Known rows, with every way that one mark hangs from another:
[k_620 [k_796 k_224 k_295 k_465]]: [ 2.60  1.84  0.43  2.88 -0.85 -0.10  1.33 -0.45 -0.73 -0.09  1.32  0.42
 -2.14 -0.14  0.38 -3.41 -0.35 -2.13]
[k_796 k_224 k_295 k_449 k_465 [k_620 k_338]]: [ 1.40  4.53 -1.39  4.16 -2.19  2.61 -1.16 -3.12 -1.53 -1.14  2.23  0.27
 -5.03 -0.92 -1.70 -6.72  0.27 -2.87]
[k_857 k_338]: [ 0.10  0.00  0.03 -0.57  0.48 -1.73  0.12  2.08 -0.38  0.12 -0.16 -0.40
  0.93  0.18  1.76 -1.31  0.84  1.10]
[k_620 k_338 [k_796 k_449 k_465]]: [ 1.77  3.44  0.31  1.68 -0.53  0.81  0.11 -1.73 -1.65 -0.70  0.83  0.33
 -2.20  0.39  0.55  0.02 -0.28  1.23]
[k_857 [k_338 k_295 [k_620 [k_796 k_449]]]]: [ 0.40  1.91  1.13 -0.92  1.16 -3.78 -1.75  1.23 -3.25  0.91 -0.07  1.36
  0.69  1.25  2.42 -0.95  0.26  2.84]
[k_796 k_295]: [-0.01  0.43 -0.55  1.96 -0.96  0.46  0.25 -0.95 -0.22  0.57 -0.15  0.75
  0.42 -0.46 -0.19 -1.49 -0.07 -0.95]
[k_796 k_224 [k_295 k_309] k_465]: [ 0.81  0.72 -0.35  3.09 -1.61  1.06  0.82 -0.31 -1.06 -0.42  1.33 -0.42
 -1.51 -0.50 -0.87 -5.60 -0.22 -2.98]
[k_295 k_309]: [-0.20 -0.85 -0.04  0.39 -0.54  0.46 -0.21  0.33 -1.06 -0.13  0.09  0.00
  1.31  0.01 -1.00  1.39  0.12  0.00]
[k_796 k_224 k_465 [k_620 k_338 k_868]]: [ 2.18  3.05 -1.52  2.41  0.37  2.23  0.81 -2.07 -1.18 -1.06  1.65 -0.54
 -4.35 -0.13 -0.57 -2.83  0.72 -0.29]
[k_857 [k_338 [k_295 k_309] [k_620 k_796]]]: [ 0.19  0.44  1.33 -1.11  1.63 -3.59 -1.37  2.10 -3.58  1.04 -0.68  1.49
  2.92  1.30  2.13  0.56  0.43  3.03]
[k_620 [k_338 k_295] [k_796 k_224 k_465] k_868]: [ 2.12  4.03 -0.10  2.32  2.03 -0.40  0.38 -1.73 -2.19 -0.42  0.65  0.46
 -2.73  1.05  0.05 -0.33 -0.10  2.56]
[k_620 [k_796 k_295 k_465]]: [ 2.40  1.23  0.54  2.12 -0.67  0.19  1.65 -0.79 -0.81  0.57  0.69  0.88
 -0.64 -0.06  2.21 -1.27 -0.49 -1.11]
[k_620 k_338 [k_796 k_224 k_295 k_449] k_868]: [ 2.23  4.27 -1.77  5.50 -0.91  0.72  0.16 -2.82 -2.53 -0.39  0.77  0.66
 -2.79  0.16 -3.05  1.45  0.39  1.79]
[k_338 [k_295 k_309] [k_620 k_868]]: [-0.53  0.48 -0.08  0.25  1.52 -1.21 -0.89 -0.77 -3.57  1.12 -0.54  1.01
  1.53  1.20  0.40  1.62 -0.13  2.92]
[k_620 k_338 k_868]: [ 0.24  1.91 -1.49  1.87  0.98  1.03  0.74 -1.77 -1.10 -0.19 -0.70 -0.13
 -0.36  0.39 -1.06  2.57  0.53  3.23]
[k_857 [k_338 [k_620 k_796]]]: [ 1.02  0.32  0.89 -0.63  1.09 -3.08  0.69  2.08 -2.15  0.77 -0.65  0.70
  1.57  0.89  2.47  0.43  0.69  2.37]
[k_796 k_465 [k_620 k_868]]: [ 2.71  1.12 -1.04  1.09  0.18  1.79  1.51 -1.43 -0.89  0.00  1.77 -0.25
 -2.65 -0.13  2.61 -0.90  0.38 -0.65]
[k_796 k_295 k_449]: [ 0.12  1.62 -0.88  2.80 -2.11  0.78 -0.96 -1.67 -0.97  0.19  0.77  0.52
 -1.19 -0.53 -0.83 -2.04 -0.19 -1.12]
[k_620 k_338 [k_796 k_295 k_449]]: [ 1.04  3.48 -0.48  3.69 -1.28  0.66 -0.94 -2.46 -1.88 -0.05 -0.05  1.42
 -0.69 -0.03 -1.61  1.35 -0.03  1.26]
[k_796 k_224 [k_295 k_309] k_449 [k_620 k_338]]: [ 0.46  3.25 -1.82  4.60 -2.68  2.44 -2.75 -2.75 -2.48 -1.00  1.54  0.85
 -2.54 -0.93 -4.69 -2.56  0.71 -1.86]

Rows:
[-0.40  1.21 -0.08 -0.17  2.04 -1.66 -0.61 -1.03 -2.61  1.21 -0.60  0.98
  0.23  1.21  1.32  0.23 -0.23  2.86]
[k_338 k_295 [k_620 k_868]]
[ 2.72  1.73 -0.79  2.25 -0.48 -0.18  0.74 -1.27 -2.02  0.21  1.24  0.31
 -1.52  0.56  0.08  4.68  0.17  2.09]
[k_620 [k_796 k_449] k_868]
[ 0.95  2.44 -0.16  3.04 -0.22  0.43 -0.03 -1.85 -1.23  0.25 -0.90  1.57
  0.79 -0.01 -1.01  1.79  0.07  1.42]
[k_620 k_338 [k_796 k_295]]
[ 0.91 -0.03  0.44  1.03  0.00 -2.45  0.47  1.66 -3.06  1.08 -0.70  1.19
  2.89  0.57  1.76  0.30  0.74  1.70]
[k_857 [k_338 [k_620 [k_796 [k_295 k_309]]]]]
[ 1.27  3.02 -0.49  2.86  1.53 -0.52 -1.07 -1.35 -3.05 -0.36  0.00  0.95
 -0.45  1.05 -2.72  3.39  0.27  3.41]
[k_620 [k_338 [k_295 k_309]] [k_796 k_224] k_868]
[ 0.29  1.32  1.04 -0.51  0.75 -3.30 -2.02  1.50 -4.11  0.79  0.04  1.30
  1.73  1.26  1.67  0.18  0.29  2.87]
[k_857 [k_338 [k_295 k_309] [k_620 [k_796 k_449]]]]
[ 2.64  1.89 -0.01  1.35  0.10 -0.61  1.90 -1.24 -3.10  0.59  1.09  0.24
 -1.97  1.03  2.43  1.17 -0.27  1.84]
[k_338 [k_620 [k_796 k_449 k_465] k_868]]
[ 2.98  3.28 -2.05  4.69 -2.11  2.23  0.30 -2.78 -1.78 -0.45  3.24 -0.20
 -5.55 -0.73 -0.27 -5.18  0.38 -2.93]
[k_796 k_224 k_295 k_449 k_465 [k_620 k_868]]
[ 1.25  2.77 -0.88  1.32  1.10  1.98 -0.66 -2.50 -2.51 -0.12  0.94  0.59
 -1.42  0.33  1.22 -0.35  0.35  1.35]
[k_796 k_465 [k_620 [k_338 [k_295 k_309]] k_868]]
[ 0.58  2.99 -1.29  1.22  1.48  1.12 -1.79 -2.66 -1.82  0.11  0.08  1.27
 -1.03  0.28 -0.36  1.61  0.60  2.33]
[k_796 [k_620 [k_338 k_295] k_868]]
[ 2.00  1.79 -1.78  1.85 -1.07  1.60 -0.86 -2.17 -1.64 -0.08  1.99  0.18
 -2.87 -0.21 -0.22  1.72  0.62  0.18]
[k_796 k_449 [k_620 k_868]]
[ 1.19  3.47 -0.67  2.71  0.59  0.01 -1.71 -2.46 -3.83 -0.03  0.28  1.25
 -0.28  1.07 -1.48  5.17  0.07  4.29]
[k_620 [k_338 [k_295 k_309]] [k_796 k_449] k_868]
[-1.16  0.15  0.80 -1.38  1.53 -2.99 -1.65  1.98 -3.06  0.86 -0.76  0.84
  2.75  1.04  1.86 -1.70  0.47  2.46]
[k_857 [k_338 [k_295 k_309] k_620]]
[ 1.16  0.83  0.80  0.45  0.50 -1.83  0.37  0.34 -1.91  0.21  0.02  0.81
 -0.62  0.76 -0.70  0.23 -0.03  0.42]
[k_338 [k_620 [k_796 k_224]]]
[ 1.66  0.24 -0.39  2.05  0.35 -2.24  1.50  1.15 -3.60  1.31 -0.56  0.90
  2.51  0.80  1.93  2.06  0.96  3.01]
[k_857 [k_338 [k_620 [k_796 [k_295 k_309]] k_868]]]
[ 0.32  1.18  1.38 -1.41  2.05 -3.97 -1.08  1.79 -2.75  1.16 -0.71  1.43
  1.81  1.28  2.96 -0.69  0.32  3.03]
[k_857 [k_338 k_295 [k_620 k_796]]]
[ 0.94  3.60  0.83  1.36  0.07  0.30 -1.95 -1.80 -3.10 -0.49  0.77  1.12
 -0.94  0.79  0.22  0.14 -0.53  1.82]
[k_620 [k_338 [k_295 k_309]] [k_796 k_449 k_465]]
[-0.60  2.15 -1.00  1.60  1.56  0.48 -1.17 -1.83 -2.48  0.04 -0.76  0.63
  0.92  0.78 -1.26  2.85  0.25  3.80]
[k_620 [k_338 [k_295 k_309]] k_868]
[ 1.62  1.20  0.81  0.48  1.69 -1.42  0.61 -0.77 -4.11  1.16  0.21  1.27
  0.55  1.54  2.44  1.83 -0.47  2.65]
[k_338 [k_295 k_309] [k_620 [k_796 k_465] k_868]]
[ 1.97  1.92  0.22  1.83 -1.08 -0.74 -0.77 -0.27 -1.27 -0.68  1.61  0.19
 -2.78  0.17 -1.95  0.29  0.00 -0.55]
[k_620 [k_796 k_224 k_449]]
[ 1.02  3.11  0.91  1.43  1.03 -0.31 -1.30 -0.79 -2.35 -0.77  0.52  0.79
 -1.22  0.78 -1.01 -1.42 -0.35  1.03]
[k_620 [k_338 [k_295 k_309]] [k_796 k_224 k_465]]
[-0.36  0.34 -0.06 -0.36  1.97 -2.77 -0.53  1.48 -3.60  1.06 -0.65  0.53
  2.18  1.29  2.10  0.14  0.72  3.72]
[k_857 [k_338 [k_295 k_309] [k_620 k_868]]]
[ 0.36  1.95  1.11  0.77  0.16 -2.18 -2.70 -0.32 -4.08  0.24  0.76  1.52
 -0.57  1.13 -1.60 -0.13 -0.38  1.00]
[k_338 [k_295 k_309] [k_620 [k_796 k_224 k_449]]]
